Each row comes from the steps of one walk. Every step used is in the known rows, and no mark comes twice. Write the walk behind each row, first mark first.
Known rows:
lozete > lesob: [  0   3   6 -13 -26  16   5  -8  -3   4  -9  -8   3  21 -21 -10   4  -1
   1  -5 -22 -21   3]
lesob > bebi > sibod > lozete: [ -2 -17   4  22   6 -12 -12  -9  -1 -35  23  -7  -3  -5  -9  -2  -7  11
  -7  -1   7  -5   8]
bebi > sibod > lozete: [ -1 -12   6  -4  18 -20  -8  -2  -9 -35  21   0  -3 -15 -11  -8   5   6
 -23   3   7  -7   6]
lesob > lafe: [ -1   3   8  -9  -9  21  -5  12  -3   2  -7 -16   6  11   4 -24   5  -4
  11   0 -10 -21   6]
vunav > lafe > lesob > bebi > sibod: [  2   0  -2  21 -11 -10  10 -27   6  21  -2  17  16  16   5   9   4  17
  -1   0  15  12   9]
lozete > sibod > bebi > lesob > vunav > lafe: [  5   0   8  10   5  15  27 -13  22  24 -24  19 -28  -7  -1  19  15 -36
 -25  -7  30  19 -14]
lesob > lafe > vunav: [ -5   3   4  -1 -14  34   2  22   5   1 -13 -12  -3   2  13 -14  -1  -6
  19   8 -14 -24   2]
vunav > lafe > lesob: [ 10  11  -4  -9  -7 -16  19 -20   8  38 -15  14  15  15  11 -10  -1  15
  -6  -5   1  10   7]
lesob > lozete > sibod > bebi: [  2  -7   0 -11   8  23 -18   2   0  -1   7  -1  -4  -9  -6   8 -10 -15
   3  -4   9  10 -17]
lozete > sibod > bebi: [ 10  -6   2  -8  -1  34  -6   7   7  -1 -18   5 -11   7 -16   8  -5 -18
 -16  -4   2   3 -23]
vunav > lafe > lesob > bebi > sibod > lozete: [ -2  -8  -4  21   4 -32  -2 -35   7   4  14  16   8  -4   8   8 -11  24
  -3  -1  16  17  21]
lafe > lesob > bebi: [ 12   5  -4  25 -20  -5   5  -7   7  22 -12  -9  19  29   4  -6 -15  20
   2 -17 -20   1   1]
bebi > sibod > lozete > lafe > lesob > vunav: [  7   5  -7   3  30 -57 -10  23 -12   5   9   1  -1 -13  17  14  23  -5
 -27  -5  13  25  -8]
lesob > bebi > sibod: [  2  -9   6  23 -10   9  -1  -2  -2 -18   8  -6   5  17 -11  -3   7   3
  -6  -1   6 -11  -5]
bebi > sibod > lozete > lafe: [  3  -5  -3 -21  30 -28 -17  20 -23 -33  24   4  -5 -23  -2  -7   5  -4
 -13   4  24   9  -1]
lafe > lesob > lozete > sibod: [  5   8 -17 -11   0 -14 -20 -13 -20  19   4  -9  12   3  11   4  -3  11
   8 -13  -2  19  -8]
lafe > lesob > bebi > sibod: [  4  -1   0  29 -12  -9   1 -10  -3   5  -1   3  21  21  -4   7   2  20
  -7  -8  -7   0  -2]
lozete > lafe > vunav > lesob: [  2   9 -11 -27  10   8   2  27   3   3 -20   9   2  11   1   9   8  -1
   4  28 -12   0 -19]
bebi > sibod > lozete > lafe > vunav: [  0  -4  -8 -11  25 -16 -10  29 -14 -33  18  10 -12 -32  10   3   0  -5
  -6  11  22   6  -6]
lesob > bebi: [  8  -1   1  20 -17  14   5   2   7  -1  -3 -17   2  25  -3 -16  -8   4
   5  -9  -8 -10  -1]
lesob > bebi > sibod > lozete > lafe > vunav: [ -1  -9  -9  15  13  -8 -15  22  -6 -34  21   1 -14 -23  11   8 -11  -1
   9   6  22   7  -2]
lozete > sibod > bebi > lesob: [  4  -6   7   1   0  32  11  -6   0  -7 -19  16 -11  -7 -21   6 -13 -14
 -19 -13   6   1 -16]
bebi > lesob > lafe: [ -7   3  11   0  -7  19  11  -2 -11  -1  -5  -6   6  -4  -3 -24  -3  -2
   9  -9  -6 -22  12]
sibod > bebi > lesob > lozete > lafe > vunav: [ -6   4   4  -2  15  13  11  25  -1  -1  11  22   0 -43   9   3 -28 -12
  18  -4  15  11  -8]

Which walk is each row?
[  0  11 -12 -17   9  -3  -7  33 -14   3  17  -7   0 -19  24 -10  -7  -6
  25   2  15   9  -8]
lesob > lozete > lafe > vunav
[ 13  15   1  17  -4 -26  15  10  10  38 -21 -12   8  25  12   1  22  -1
 -24 -15 -17   7  -8]
lafe > lesob > vunav
[  3   9 -20 -18   1 -17  -9 -31 -11  34   4   5   7  -1  20   5   0   8
  12  -6  21  29   3]
vunav > lafe > lesob > lozete > sibod
[  4   4 -13  -1  -2  16  -3  22  12   2 -17   1  -1  21   3  13  -4   3
  17  24 -12   3 -16]
lozete > lafe > vunav > lesob > bebi
[-11 -19  -1  17   7  -1 -10  -9  16 -35   6   8  -4   0 -12  25  -2  20
  -2  34 -16  -8   1]
lafe > vunav > lesob > bebi > sibod > lozete
[ -8  -5  -9 -25  32 -17 -14  18  -7 -33   7  20  -4 -19  -4  21   8   6
  -8  37   2   6  -9]
bebi > sibod > lozete > lafe > vunav > lesob
[  9   6  -6  16 -18  -9  14 -26  16  39 -13   5  15  24  13  -4 -12  18
   8  -9   2  13  12]
vunav > lafe > lesob > bebi
[-14  -7   8 -16 -16  13 -20 -12  -4 -13   6 -17  -4  -3 -10 -13  -7   2
  20   1 -24 -24  26]
sibod > lozete > lesob > lafe
[-15   1   6  -8 -35  44   0   6   3   3 -16 -10  -3   9  -2  -5   1  -5
  29   8 -28 -32   9]
lozete > lesob > lafe > vunav
[ -8 -10   8  17 -29  22  -4 -17  -4 -14   4  -5   5  23 -27   7   9   2
   5   1  -8 -20   2]
lozete > lesob > bebi > sibod
[  2   2  -8 -13   7   0  -8 -25   8  37  -1  23   8 -10  12  20 -13  -1
   8  -2  17  33  -4]
vunav > lafe > lesob > lozete > sibod > bebi
[  7   9  10  21  -2  -9  32   7   4  10 -11 -11  -9   5   0  -9  22 -14
 -25 -19  -2  -5  -5]
bebi > lesob > vunav
[-12 -12   9 -11  -3  -7 -10 -19 -11 -32  18  -1  -4  -7 -27   3   6   5
 -11   5  -8 -15  13]
bebi > sibod > lozete > lesob
[  1   8   7  -4 -23   1  22 -16  17  34 -14  -7 -14  21   0   2  32 -21
  -5   0   3  -3   6]
lozete > lesob > vunav > lafe
[  0  -3 -14  -3  12  -5 -15  14  13 -15   0   0  -9  -2   6  12 -19   9
  17  24 -11   8  -3]
sibod > lozete > lafe > vunav > lesob > bebi
[-11   2  10 -16 -30  34  -8  -5  -6   6 -10 -17   4  17 -12 -13   7  -5
  22   1 -24 -30  13]
lozete > lesob > lafe
[ -8  -5  23   4  -4  37  13   4   9   0 -12  11   6 -13 -12 -10 -15  -9
   2  -7 -11 -19   6]
sibod > bebi > lesob > lafe
[  0   1 -13 -28  24 -14 -10  20   5 -16  -2   9  -7 -11   4   8  -9   6
   1  28 -11   7  -7]
sibod > lozete > lafe > vunav > lesob
[ -3   2  -8  -7   5   1  -4 -18 -27  -8  15  -8  -5 -16  -4  -7  -5  -4
   6 -16  16   7  -4]
bebi > lesob > lozete > sibod
[ -6  -2  16   4   7  10  14  -5   4  -2  15  13  11 -25 -10  -7 -22  -1
   0 -13  -1  -1   4]
sibod > bebi > lesob > lozete
[-11   4   8   9 -13  30  19   8  -3  -6 -13  -2  -1 -13   7 -15  -7   0
  16  -4  -9 -26   8]
bebi > lesob > lafe > vunav
[  0  -1   8   2  -9 -16  -1  -4  10   2   1 -22 -18   5  -7   1  15 -12
 -14  -6 -18  -8   9]
sibod > lozete > lesob > vunav
[ 15  14 -10  -2  22 -54  -7  24   0  24  -1 -11  -2  -6  25   2   8  -5
 -16 -16   0  27  -4]
sibod > lozete > lafe > lesob > vunav
[ -3 -11  -7  -7  26 -20 -25   1  -6 -31  17   7   1   0 -12  16   2   7
  -2  26   6  10  -4]
vunav > lesob > bebi > sibod > lozete > lafe
[ -5   4   4  -1   3  -9  13 -10 -16  -4  20  -5  11 -16  -1 -20  -9   9
   6 -17   3  -5  10]
bebi > lesob > lozete
[ 10  10   5   3   0 -11  24   1  20  32 -11  -7 -13  15  16  -7  33 -20
 -19  -2  18   8  -1]
lesob > vunav > lafe
